Each row was made from one path, in order. Every step used is in the known rows, and no mark comes twice. Write each row's path.
(in the rows, 128 means zero)
Known rows:
naron-sigur-nopo-mefif: [125 133 144 114 105 118 145 141 113  65 173  91 150 137  95 140 157 120
 147  82  85 116 131 143 130]
kodo-devag: [126 146 157 131 137 147 159  53  94 105 148 124 150 126 126 118  89 127
 139 131 131  88 127 139 146]
sigur-nopo-kodo-devag: [127 157 166 147 126 125 138  75  92 110 176 148 198 163  82 136 122 120
 139 146 109 127  78 104 131]
kodo-nopo-sivi: [121 181 144 131 160 145 137 158 108 137 129 115 154 136 100 115  88 152
 149 132  77  48  96 165 117]
kodo-devag-mefif: [129 147 156 138 130 168 164  43 118 111 177 149 121 117 125 116 112 132
 132 109 150 112 152 129 151]
naron-sigur: [134 105 149  88 129 132 161 111 107  61 155  99 117 128 141 131 120 137
 136 123 109  84 162 157 128]
kodo-nopo-mefif-megus-sivi: [117 189 121 101 106 141 113 177 143 123 117 115 146 153  39 107 108 152
 131 119  11  99 114 201 121]
devag-mefif-naron-sigur-nopo-sivi: [137 162 123  98 145 163 173 151  94 119 187  82 151 123 105 108 187 159
 131  88 176  75 154 161 159]
kodo-devag-mefif-naron: [136 157 147 116 127 174 173  49  92 141 176 118 119 105 128  94 123 135
 135 107 187 104 140 141 177]
pusev-naron-sigur-nopo: [129  89 118 102 132 146 164 115  90  60 167 150 155 127 127 146 131 120
 134 130 160  85 133 161 135]
nopo-kodo-devag-mefif: [121 161 181 121 112 149 150  35 124 136 189 161 139 153 114 131 104 135
 137 116  85 141 125  96 145]
devag-mefif-nopo-sigur: [157 193 127 151 141 145 136 106  97 152 165 131 123 117  86 118 159 132
  95  86 129 120 132 142 120]
sigur-nopo: [137 119 127 186 143 117 137 134 100  80 153 133 170 142  92 133 142 126
 124 152 174 103 120 148 121]
sigur-nopo-sivi-tobur: [155 181 126 183 170 133 150 175  96 117 149 147 197 199 106 113 123 170
 153 105 133  89 126 135 108]
megus-sivi: [124 135 124 112 123 129 154 133  99 113 132 110 152 157 129 137  96 167
 118 140 124 103 166 215 157]
sivi-tobur: [158 139 138 160 142 123 155 130 109  86 143 156 138 187 146 114  94 156
 150 114 124 114 148 133 112]
pusev-naron-mefif: [104  91 148 134 113 139 160  79 116  64 152 159 127 115 134 145  88 130
  93 118 158  98 177 140 147]
megus-mefif-nopo: [136 133 130 138 120  97 139 118  78  95 127 125 127 155  79 117 125 100
 114 135  63 116  93 119 122]
sigur-nopo-sivi: [125 166 132 167 166 127 141 155  95 124 148 117 192 147  84 135 130 153
 129 136 144  67 124 149 128]
mefif-devag: [155 157 126 121 136 123 164 137 141 117 149 122 138 133 119 117  94 113
 169 127 146  65 132 125 146]
pusev-naron: [116 104 130 127 137 137 160  85 100 118 145 162 138 125 139 150  68 133
 123 145 144  84 140 154 141]
devag-mefif-naron-sigur-nopo-kodo-tobur: [157 147 131  93 123 156 158 134  86  60 195 103 131 132 103 104 179 139
 127  84 126 143 118 155 173]
sigur-nopo-kodo-tobur: [145 151 139 165 142 119 131 137  91  67 157 135 171 154  86 132 125 130
 123 130  95 137  88 141 141]
devag-mefif-naron-sigur-nopo: [154 117 118 115 122 153 166 128  97  74 195 101 124 115 114 107 196 135
 130 107 203 110 147 164 155]
megus-mefif-naron-sigur: [124 123 137  51 108 117 168 118  83  82 150  58 100 135 142 114 142 117
 143 112 123  98 123 138 166]
pusev-naron-sigur-nopo-sivi-tobur: [142 148 117 103 161 161 177 160  88  97 165 164 180 188 138 128 118 163
 160  81 119  74 139 149 119]

Write each row's path:
[147 180 119  90 143 127 169 192  73  98 160  83 162 199 124  95 171 148
 172  70 125  97 104 123 143]
megus-mefif-naron-sigur-nopo-sivi-tobur
[139 174 149 152 129 127 132 107  88  95 144 104 140 108  82 116 156 124
  70  81 125 106 146 134 121]
naron-mefif-nopo-sigur
[122 181 136 121 146 107 143 138  78 142 123 102 150 162  70 118 112 124
 116 118  34  81  97 118 128]
megus-mefif-nopo-sivi
[122 150 140 167 116 109 129 137 113 102 158 118 167 144  82 142 135 124
 140 102 105 121 114 134 129]
sigur-nopo-mefif
[129 161 164 160 117 142 143  63 115 115 199 169 170 158  81 130 146 124
 137 121 127 154  98  97 140]
sigur-nopo-kodo-devag-mefif
[133 174 119 109 126 180 154  78 137 115 155 144 139 143  70  99 126 158
 105 125 117 110 177 178 156]
kodo-devag-mefif-megus-sivi
[137 161 124 111 118 102 159 145 143 109 143 116 121 149 113 122 107  87
 176 117 123  86 102  93 155]
megus-mefif-devag
[137 139 144 137 114 124 160 132 155  63 152 119 127 122 111 112 111 110
 136  99 158  82 167 110 152]
naron-mefif-devag
[141 191 120 113 113 128 137 170 142 118 131 137 155 210  76 103 104 181
 138  81  29 131 170 170 123]
nopo-mefif-megus-sivi-tobur
[144 129 143  96 105 133 152 125 100 100 203 112 140 148 102 122 193 139
 131 108 143 139 127 127 148]
devag-mefif-naron-sigur-nopo-kodo
[114 164 155 132 109 127 125 141 123 117 137 120 126 128  95 123  92 125
 159 101  40  99  86 148 118]
kodo-nopo-mefif
[140 136 131 135 126 145 161 100 106 131 170 116 107 114 127 105 133 149
 121 117 190 108 157 150 163]
devag-mefif-naron
[121 138 133 110 117 104 152 115  86 120 142  84 118 136 124 118 121 119
 134 134 148 107 105 126 166]
megus-mefif-naron
[144 157 152 100 119 158 139  76 142  69 203 155 156 154  42 106 182 119
 123 120  80 128 124  89 114]
naron-sigur-nopo-kodo-devag-mefif-megus
[130 146 167 103 109 156 155  71 112  79 212 146 157 152 100 126 169 120
 147 100 100 146 118 104 137]
naron-sigur-nopo-kodo-devag-mefif
[130 148 158 125 105  73 121 112  85 117 140 134 141 187  67 135 117 103
 115 139   4 148  70  80 118]
megus-mefif-nopo-kodo
[129 158 134 147 113 109 137 138  88 130 161  86 166 127  85 121 147 130
 142 103 147 115 104 144 155]
sigur-nopo-mefif-naron
[147 150 117 128 128 134 160 156 100 102 133 147 158 207 147 117  97 186
 146 109 112 127 168 200 138]
megus-sivi-tobur
[133 200 135 134 149 144 123 143 110 140 139 109 135 114 114 124 123 131
 141 114 129  83  78 166 111]
kodo-nopo-sigur
[135 150 163  65 116 139 157  84  63  99 183  91 181 143 106 111 156 122
 154 125 125 112  85 126 155]
mefif-naron-sigur-nopo-kodo-devag
[120 173 144 109 107 131 132 146  99 143 136  86 122 118 100 102 106 131
 160 100  79  94  75 162 143]
kodo-nopo-mefif-naron
[151 115 123 103 132 133 159 142  73  70 166  77 153 120 118 109 175 131
 138 129 187  87 128 172 150]
mefif-naron-sigur-nopo
[127 158 112  82 102 132 134 175 129  71 147  89 168 161  42 121 171 149
 120  98  51 113 161 191 132]
naron-sigur-nopo-mefif-megus-sivi
[140 166 171 114 122 122 140  51  68 132 152 144 170 158  74 113  96 118
 125 136  23 120  80 105 124]
mefif-nopo-kodo-devag
[143 114 138  64 126 135 170 117  79  88 153  66 117 116 148 108 135 141
 136 123 150  75 152 170 154]
mefif-naron-sigur
